Each row comes from the steps of one walk. Every step used is in the known rows, and no mark comes twice. Write the walk behind each row, first mark first.
In the rows, 128 means zero.
Known rows:
bikem fibu salubuv pufuz pivi: [137 148 131  85 200 147 138 137 121 147 145 134  81  88  99 147 102  82
 104 104 130  56]
fibu salubuv bidu poso: [117 139 162 155  76 108 122 123 131 142 108 165 125 148 137 104 114 132
 105 150 147 119]
bidu pulez: [147 122 128 107 134 138 129 125 160 126 144 137 135 145  71 147 129 147
 148 141 141 192]
poso bidu pulez pufuz: [131 122  91 120 171 151 119 138 141 157 124  99 130 193 132 171 112 166
 193 119 106 141]
bikem fibu salubuv: [139 148 163  78 116 130  78 125 118 139 170 157 107 119  50 172 127  85
 144 141 112 114]
fibu salubuv bidu pulez pufuz pivi: [147  97 113 100 252 143 124 116  98 167 108 105  90 101 204 138  94 137
 156 111 174  85]
pufuz pulez bidu poso: [107 143 148 170 112 106 118 158 145 126 135 150 163 166 125 158 135 109
 136  78 167 138]
pulez bidu poso: [ 92 111 144 176  76 121 106 144 172 112 123 138 147 156  86 137 145  99
 120 115 142 123]
pufuz salubuv: [125 111 116  92  95 106 130 136 168  91 113 113 131 120  88 113 143 120
 117 136 104 124]
pivi mive: [151  83 136  64  75 158 134 159 161 101 125 136 117 101  20 147 152 122
 128 124  97 220]
bidu pulez pufuz salubuv: [134 107 100 119 152 116 137 112 132 125 117  90 128 132 167 144 130 138
 158 122 134 106]
fibu bikem: [146 127 143  90 138 131  83 116 159 129 148 123 156 127  58 156 145 128
 152 151 133 243]
pulez bidu: [107  81 123 120 102 139  88 144 161 104 132 123 124 129  57 146 141  98
 131 120 114 136]
bidu pulez pufuz: [142 102 113 111 145 153 105 109 143 122 142 107 136 144 113 162 131 134
 177 136 135 149]
pufuz salubuv fibu bikem: [154 161 146 106 107  96  99 110 113 125 123  93 157  92 151 105 154 161
 133 160 143 166]
salubuv pufuz: [126 109 108 116  89 153 144 126 176 104 125 130 125 141  60 119 123 118
 102 140  95 143]
poso bidu: [122 122 108  91 120 138 109 160 171 126 122 120 141 183  47 148 119 144
 150 133  79 156]
poso bidu salubuv: [104 119 106 134 115 122 144 141 142 121 121 144 145 168  92 115 129 144
 131 149  73 147]
bidu salubuv fibu: [133 136 139 136  51 122 112  99  93  85 136 133 148  87 111  76 157 140
 106 179 123 137]
bikem fibu salubuv pufuz pulez: [149 184 147 105 154 135 135 140 100 164 166 168 104 141 114 169 100  94
 130 100 123  87]
pufuz pulez bidu salubuv fibu bikem: [138 166 153 166 143 110 101 116  54 149 157 130 169  99 203 127 148 143
 145 124 171 171]
fibu salubuv pufuz pulez bidu poso: [115 157 152 183 128 119 158 157  93 197 124 169 133 144 166 152  95 114
 115  71 178  40]
bidu poso: [116 137 149 139  68 119 118 131 181 100 131 144 161 159  65 126 147 114
 119 140 134 163]

Which walk is each row?
[111 116 108 154  80 141 177 107 139 100 124 148 127 122 109  88 132 116
  83 155  91 117] -> bidu salubuv pufuz
[143 161 150 135  90 115  97  88  85 118 151 129 168  92 143  96 162 155
 128 187 145 202] -> bidu salubuv fibu bikem
[109 191 170 196 130 115 139 153  91 186 158 182 111 157 169 169  98  87
 116  68 156  38] -> bikem fibu salubuv pufuz pulez bidu poso
[106 123  82 131 194 139 200 149 147 128 101 121 119 140 140  93 106 141
  93 108  92  80] -> poso bidu salubuv pufuz pivi
[124 121  84 128 170 121 146 142 141 156 101  90 123 179 188 149 108 170
 177 110 103  85] -> poso bidu pulez pufuz salubuv
[135 171 133 148 118 118 108 117  86 151 137 125 169 138 157 101 142 186
 148 166 111 183] -> poso bidu salubuv fibu bikem
[123 140 138 161 106 116 117 132  62 110 142 138 146 103 173 108 146 129
 126 120 154 104] -> pufuz pulez bidu salubuv fibu
[157 123 144  62 182 165 169 163 114 157 139 145  63  51  89 158 111  91
 101  83 112  95] -> bikem fibu salubuv pufuz pivi mive
[ 93 115 115 179  80 100 126 109 168  86  82  99 124 161 210  80 141 119
 108 137 113  92] -> pulez pufuz salubuv bidu poso
[136  90  93 113 231 153 130 115 162 108 109  84  95 127 190 123 114 135
 142 117 155 146] -> salubuv bidu pulez pufuz pivi
[134 140 140 133 166 137  91  95  97 155 153 137  71 138 187 160 105 117
 160 144 124 101] -> bikem fibu salubuv bidu pulez pufuz
[164 159 129 135 152 110 103  88  79 155 131  76 151 101 232 131 143 177
 179 146 167 143] -> bidu pulez pufuz salubuv fibu bikem
[134  85 107 103 154 166 218 145 134 109 108 133  97  57 113  92 139 115
  71 101 107 143] -> bidu salubuv pufuz pivi mive
[ 96 132 137 175  63  86 152 127 188  88  86 134 126 156 175  67 134 134
  77 147 121 124] -> pufuz salubuv bidu poso
[ 91  84 126 160  98 130 112 124 126 100 129 138 129 113 102 116 149  98
 111 137 114 113] -> pulez bidu salubuv
[109 115 126 155 136 120 131 143 102 116 141 151 143 128 136 134 139 100
 127 102 139 128] -> pufuz pulez bidu salubuv
[139 122 127  97 109 142 139 127 112 154 124 146 109 113  76 134 102 122
 112 136 115  82] -> fibu salubuv pufuz
[162 159 152  97 100 129  71 108 121 123 147 102 163 106  98 125 153 153
 151 168 144 215] -> salubuv fibu bikem
[153 152 134  95 149 135 157 144  89 180 133 158 132 129 114 151  90 128
 132 102 147  94] -> fibu salubuv pufuz pulez
[150 136 106 126 121 118 118 100  92 120 120  81 131 108 205 111 141 163
 153 141 148  83] -> bidu pulez pufuz salubuv fibu
[127 116 112 147 134 102 170 124 169 110  95 125  96 149 187  88 112 167
 112 146 130 151] -> pufuz salubuv bidu pulez
[ 90  85  96 158 178 143 176 132 130 105 106 120 104  92 155  96 127  89
  69 100 129  55] -> pulez bidu salubuv pufuz pivi
